Known rows, with every step that occurs:
l-d-b: [ -1  -9  -5   5  18 -22  20 -12 -17  21   2 -14   4   1   5  23  20  12
  18  12  -4  23   7   5   8   1  -7  -8  -7 -32 -27  15 -15  -9  -3   4
  -6 -11  10  18   4  10  23   2  -7  10  -4  -5 -16   8  -2  10  17]
y-d-k-u-l-s: [  2  15   5  30  20 -14 -49   9 -27 -10  21   2  13  -6   5  19  21 -22
  -2  26  18  24  10  -1   3  16 -17  23 -46  -3  -6 -16  -1 -47  -8  33
   1  20 -16 -46   1  21 -43  -7  38 -26  -1   6   7  -8  21 -18  42]
c-l: [ 20  22  -3  24  22  -2   1 -16  -3  -8  -9  -3  -8 -10 -11  12 -10  -6
   1  -4   5 -14  16  11 -10 -15  26   1   6   0  -6  14   6   0  21   2
   1 -10  -9   3  -2 -14 -11   3   0  17  -8 -37   4   8  16 -29   7]
s-l-d-k: [-10  -2  16   2   8  -8  17  -7 -10   7   5  23   1  11  12   9 -10  -3
  21  -6   1  10  16   1  -8  18   0 -25 -11 -33  -9  20   4   0 -33   8
   0  13   0 -23  -3  -9   2  -2 -12  32  -1  -1 -12   4  -4   8 -16]
p-b-d-k-s-l: [ -7   1  -4  11  -6   0   4   5   7 -49  -8  -4   7  -9  -5  -7 -20  31
  14 -14   2   7  27  -7   4  -1   0  -6  -8   3 -12  11   5  -9  -8 -10
   0   6  11 -18  11   8 -34 -12  17   8  29  -1 -16 -12  27  -2  -3]
b-p: [ 15   6  14  18  29  -7  14 -13 -16  -2  -9 -14   5  -3   2   8   4  12
  -1   3   5   5  17 -13  -8 -24  14 -19  18   4 -25  19   1 -15  27  11
  -6  12  -4 -11  12  -5   2  20  20  37 -22 -25   1  22   0  -9   4]
p-b: [ 19 -10  -1  23  11  -3   5 -20 -19 -13 -10 -18 -19  -2  -2   9  18  12
  16 -11  -3  -8  14   1   1 -14  20  -4  -2  -8 -16  10  -3  -4  22   2
 -10 -11  10  -6  13  -4 -15  12  16   6  -7 -23 -20  11   9  -7   1]
y-d-l-s: [ -9   6  20  42  29 -19 -19  -8   3  11  16  10  10  12   0  30  -5   3
   7  -8  -3  13  38   0 -18  19  -8   0 -18   1 -20  22 -17  -8 -41  24
   3  22  -3  -1  16  -9   0  -6 -14  24   0  -1 -11   7   8   8   5]
y-d-l: [  0  17  18  39  17 -12   7  -1   7  12   3   3  -1  12   1  21  -8  -3
   9   1 -13  16  37   3 -24   5   8   8  -4  -1 -17   5 -16  -2 -21  -4
  -2  -3   0   5   0 -18 -13 -12  -5  27  -4   1  -4  12   0   6  -8]
p-b-d-l: [ -6 -13   0  19  10 -10  24  -8   5  -3   1  -6   0  10   0  23 -10  27
  15  -5 -12  12  26   5  -7   5   2  -3   5  -4 -28  13  -2   4   1 -13
  -2   1  10  12   6 -14 -20 -11   8  15  -7   1 -25  11   8   7 -12]
y-d-b-p: [ -4  14  10  20  12 -22  17  -5  -9   7   2 -17  16  -8  10  18  18  23
  -2  18 -20  32  20 -13   4 -23  -8   7  14  12 -34   3 -13 -18  -1   3
 -20  -5   5   3  14  15   6  -3  19  27 -12  -1   2  19  -1   5  18]
l-d: [ 15 -14   7   2  26 -16   8  -7 -24  16   0 -10   5   4   2   9   3   6
  15  -1  13  -3  16   7  -8   7  10 -16 -11 -30 -20  20  -3 -10  10   6
   2   8   2  -1   5  -8  19   7   4  22  -6 -19 -13  11   2   2  19]
y-d: [ 19  13  19  28  16 -14 -11   3 -15  -1 -10  -8  -1  -4  -2  10   8  -2
   3   1   0  -6  24   1 -10  -6  16   2  -3  -2 -13   1 -11 -15  -3   5
  -4  -5  -2 -10   7  -6 -10  -1  14  16  -3 -15   0  11   3  -2  12]
k-u: [ 15  11  -3  34  28 -14 -11  -9 -28   5   2 -10  -3   0  -2   4  19 -23
   8  13  27  15   9   3  -6  -9  21   6 -17 -11 -10  -1  -5 -10  24  21
   0 -13  -1 -16  -1  -3 -34   9  28  -1 -12 -24   2   2  -3 -15  21]
u-l-s: [ 13   7  12  32  32 -12 -21 -14 -18   4  -4 -14  -2   4  -3  24  13   0
   6   4  -3   7  18   5   4   9   0  -9 -22  -4 -10  20   0 -37   9  24
   2  26 -15 -10  15  -4 -11  17  -3   0 -12 -17  -4  -2  20 -14  22]
u-k: [ 27  22   3  28  15   3   1 -19  -4  -1 -23   4  -3  -1  -4  23  23  27
   7  -5   0 -15  14   5  -1 -23  -3 -16  -4 -19   8   4  10   1  17  12
  -3  13  -7  -5   4   0 -14   0  11  11 -15  -8  -3  12 -10 -16   3]
u-l: [ 19  14   5  29  19  -8   3  -9 -14   9 -19 -16 -16   2   3  15  12  -6
   5  10  -4   1  14  15  -1  -2  13  -3  -6  -6  -5   8   2 -31  22  -2
  -2   1  -9  -6   2 -13 -21   8   4   5 -19 -21   4   0  10 -18  10]
u-k-s-l: [ 12  31  -2  45   3   3  -5 -17  24  -6 -16  13   9  -6 -18  -1  -7  35
   5 -23   9   3  32   9  -9 -12  -2 -17  -7   2  14  18  -5   4  -1   3
   0  26  -1   3   9  -2 -23  -5  -5  17  10   2  -3 -12   4 -17  -7]
l-c: [ 26  30   1  22  22  -9   5  -5 -21   7 -19 -18 -19  -1   6   4  18 -13
   7   7   7 -22  20  -6  -8 -20  21 -12   2  -8   1  12   6 -10  20   9
   3   2  -7  -3  -3  -5   2   6   6   8 -20 -31  -1   7   6  -6   8]
y-d-k-u-l-c: [ 15  40  -5  23   4  -8 -19  17 -26   6   5  -5  -6  -8  15   2  25 -31
  -4  38  18   2  10  -2   1  -2  14  30 -27  -3   8 -31   9 -40   5   5
   2  -5 -11 -45 -17  20 -43 -21  44 -29 -20  -1  17  -2  15 -21  36]
p-b-d-k-s-l-c: [ -2  20 -10  10 -13   0   4  11   4 -38  -9 -12   3 -13   1 -13 -13  20
  11  -7   9 -11  26 -11   3  -2  10  -6  -7   8  -1   7  14 -10   0 -14
   1   9   8 -19   0  14 -27 -19  17   3  18  -4 -14 -16  31  -5   3]
p-b-d-k-u-l-s: [ -2 -14 -14  11  11  -9 -27  -2 -30 -29  19  -9  11  -4   0  20  19   7
   5  22  14  24   0  -1  19  16 -20  15 -38 -10 -20  -6  15 -43   9  20
   5  17  -6 -38  10  27 -43   4  41 -41  -1   4 -10  -3  29 -13  50]

Rows:
[ 12 -15   2  12  12  -8   6  -6 -18 -16 -13 -19  -4  -2  -4   9   5  24
  14  -1  -2  -6  14  -1   4 -10   6  -7   3  -2 -26   9   5  -7  29  -5
  -5  -4   8   0  10  -4  -9   4  30   3  -5 -15 -17  13  14   2  14] | p-b-d
[ 18  -4   0   1  22 -11   9 -13  -9  13  10   1   6  -8  -6  14 -22   3
   5  -6  16 -11  15  16 -13   2  20  -7  -5 -17 -15  23  -2  -3  16  -6
   7   5   0   7   1 -14  17  -2  -1  23  -6 -29  -7   7  14 -21  20] | c-l-d
[ -4  12   1  18  24 -14  28 -13  -9   2  -8 -22   8  -7   6  17  24  24
   2  16 -13  30  11 -12  11 -30  -3  -9  14   1 -33  13  -3 -14  18   8
 -21  -6   4   3  12  12   6  10  10  25 -20 -15   1  19  -4   3   0] | d-b-p
[  7  -8  -3  -4  17 -15  -4   1 -31  -4  16   5   7  -4   9   7  11 -20
  11  18  33  15   2  -1  -1   8   4   3 -29 -44 -14  -2   3 -14   3  18
   6  -2  -2 -37  -6  13 -16   0  29  -2   0 -12  -4   4  -3  -7  29] | l-d-k-u
[ -5  24   2  25   7   2  -4   1  10 -34 -13   3   3  -6  -1 -12 -15   1
   7 -11  10   4  27  -2  -5   0   7  -9  -8  -4   4  16   2  -8  -7   9
  -1   5  -4 -25   2  -4 -33  -2 -11  23  25 -13  -3 -15  10  -8 -13] | d-k-s-l
[ 15  -9  -6  18  24 -16  -2  -7 -29  39  20  -8   5   6  -1   8   6 -13
  11  26  30  29   5  18  -5  17  15   7 -25 -19 -12   1 -17 -35  21   0
   8   5   3 -16  -3  -1 -22  -2  29  -9 -16 -11  -1  -4  10 -19  41] | k-u-l-d
[ 23  30 -13  38  18 -11  -7  -1 -30  23  -3 -15 -13  -1  11   3  29 -25
   4  34  24   9   6  12  -5 -10  26  10 -18  -3   5  -9   0 -33  35   4
   7  -1  -4 -20 -10   3 -38  -3  29 -26 -31 -20  10  -9  12 -29  28] | k-u-l-c
[  8  -5   8  -8  16  -6  10   7 -19   4  -5  -4   1   3  15  20   5   2
   8  15   0  -1   5   7   9  14   5  -5 -20 -35  -8   4   9 -33   9  -4
  -3  12  -8 -22  -2   4  -1  -2   7   7  -6  -5  -1   5  12 -10  17] | u-l-d-k
[ 15  37 -13  18  14  -3  -2   5 -27   4  -4 -10 -14  -4  24   4  29 -34
   2  35  22   5   2   3   4 -10  16  14 -22 -16  13 -21  22 -39  25   8
   4  -7 -13 -46 -17  18 -44  -9  34 -30 -20 -11  17  -6  11 -27  27] | d-k-u-l-c
[  2   2  -6  18  10  -8  30  -7   1   6  -1  -8  -8   9   8  15  -6  16
  17   0  -7  -3  25  -2  -7  -5  13  -5   9   4 -22   7   9   3   3 -17
   5   1   7   7  -2  -7  -9 -13  11   9 -16  -5 -21   9  15   8  -5] | p-b-d-l-c
[ -9  17   4  13   6  -7   1  13   6 -40 -18   1  19  -8  -2  -7 -33  18
   4  -1  11   9  29  -6   2   1  -4 -16  -8  -2  -5  17  12 -10  -5   5
   8  11  -3 -22   2  -3 -25 -10   0  16  25  -5   0 -17  16  -4   3] | b-d-k-s-l
[ 12  12  -2  27  34 -11 -22 -24  -8 -12   6  -1   6 -11 -14  20  -8  -4
   1  -7  14 -15  20  10  -7  -4   3  -7 -16   3 -10  26   5  -9  12  24
   4  18 -13  -4  11  -7   9  10  -9  13  -5 -36  -1   3  26 -25  23] | c-l-s
[  5  30   2  33  23 -11  27  -7   0  20  -7  -2 -18  12  10  13   2 -10
  14   5   0  -6  28   1 -21  -5  25  -6   3  -8  -6  16   4   0  -3   1
   2   2  -1   2  -5 -14  -4  -7 -15  25 -21 -21  -3  11  -1   2 -19] | d-l-c
[  2   8  -2  15  14 -10  -6  17 -25 -15  -3 -10  12  -1  10  12  11 -12
  -5  39  11  25   2   3  14  -1  -3   8 -21 -18 -10 -17  21 -38  23   7
   7  -1 -10 -32 -12  10 -48  -9  46 -22  -8  -2  15  -7   8 -18  35] | b-d-k-u-l
[ -5  -8   1  -8  24 -23  36 -16 -14  26  11 -14  22  -4   9  17  13  32
   8  14  -4  33   8  -7   5 -10  -9 -14   7 -11 -42  25 -15 -17   8   2
 -12   6  12   6  18  13  34   5   6  32 -16  -4  -9  19  -2   8  10] | l-d-b-p
[-17  -3   0  15   8 -24  34 -17  -9  35   5   7   4  10  11  17   6  11
  27   2 -11  37  16   9   0  11  -9 -18  -4 -22 -23  24 -15   1 -31  -1
  -8  -4  15  12   5  -3  24  -1 -26  22  -5   5 -19   0  -7  19 -12] | s-l-d-b
[  7  10  -8  -9  14   0  -3   9  -2 -17  -4 -18  12 -10   2  -2 -11  14
   2   7  21   7  11   7   4  15   9   3 -27 -17  -3   8  -5 -41  16 -10
   9  16  -4 -18   4  11 -13 -10  11   3  21  -7  -2 -16  31 -20  33] | u-l-d-k-s
[  0  -3   2  21  13 -13   5  -8   3  11   3  -2  11  -1 -10 -10 -28  13
  16 -18  23  14  29  10 -21  16  15 -22  -9  -6 -11  36 -23  -7  -8   0
   7  18  11  10  14 -13   1   0 -13  33  21 -12 -15 -14  14  -3   6] | k-s-l-d
[  1   5 -18   0  13 -19  23 -18  -3  23  11  -2  10 -13  -3  25   1  15
  14   8  -4  11  10  20   3  -1   6   3  -6 -20 -22  17  -3   0   5 -11
  -2 -15   7  19  -2   5  25 -10 -11  10  -3 -15  -8   7  11 -11  17] | c-l-d-b
[ 15  -8  10   8  19 -12  10  -5 -19  29  -2 -10   0   6   7  13   0   5
  12  11   3   9  11  14  -6  18  15  -9 -11 -19 -12  14  -5 -32  16  -4
   1  14  -1   0   3 -10   7   3   5  13 -15 -12  -5   3  12 -11  22] | u-l-d
[-14 -25   1  24  25 -15   1 -12  -2  -6  17  -2  10  14  -8  32  -8  28
  15 -10  -6  14  27  -1  -2  16 -15  -8 -11   2 -33  26  -4  -5 -13   8
   1  25   4   6  21  -2   0   3  -2  12   0   1 -29  13  19  11   9] | p-b-d-l-s
[-11   3   8  37  40 -15  -1 -18  -4   6  10   2   3  14   0  28  -2   1
  13  -8  -2  16  27   1 -13  12  -4 -12 -13 -10 -18  31  -8  -7 -20  27
   8  23  -4   0  14 -10   2  13 -24  28  -4  -9 -14   5   3   4  -7] | d-l-s
[  9 -13   2  -8   0  -3   4   4 -21 -46 -10 -10  -3  -8   6  16  11  15
  12   5 -10 -11   8 -13  15  -8  -3  -5  -1 -16 -21  -2  25 -11  14  -1
  -4  -7   1 -20   1   8 -15  -5  30   0   1  -7 -14  16  12   2   9] | p-b-d-k
[  5  -7 -13   8   1  -1  -6   5 -25 -26   5  -9  -1  -7   4  11  19   3
   5  28   5  20  -3   3  18   2   1  17 -19  -9 -16 -22  18 -33  30  -4
   1  -8   2 -37  -4  18 -58 -12  55 -34  -6   6  -8   0  22 -16  31] | p-b-d-k-u-l
[ -5   2  -4  16  26 -17 -29  10 -31 -19  14  -4  21  -2   3  22  13  -5
  -4  35  18  26   3  -1  17  14 -24   5 -36 -15 -13  -4  17 -46  10  32
   9  22 -17 -37   1  20 -33  -4  37 -29  -3   1   7  -7  22 -19  54] | b-d-k-u-l-s
[ -9 -10   0  12  11 -14   7  -5 -23  15  22  25   8   7  11   4  -2 -20
  20  10  29  31  12   6  -6  19  -1  -8 -23 -30  -8   5   0  -3 -25  15
   1   2   1 -36  -8   5 -22  -4   8  12  -2   2  -7  -2 -10   1   1] | s-l-d-k-u
[  4  20   6  41  14  -7  -2  -6   8  -8 -11  -7   1  -3 -12 -13 -20   5
  12 -14  16  11  31   6 -14   0  18 -15  -3   6  -2  25 -16  -7   2   4
   2   8   2  -1  10 -14 -22   7 -10  26  15 -23  -1 -15  16 -11  -6] | k-s-l
[  9   7 -18 -14  12  -2  -6   1   9 -30   6  -4  20 -26 -19   1 -31   8
  -5  -5  29 -14  17  10  -8   2  17   1 -17 -16  -3  18   3 -11  20 -11
  10   7  -3 -15   0   9   1 -15   6  16  28 -21   0 -11  34 -31  33] | c-l-d-k-s
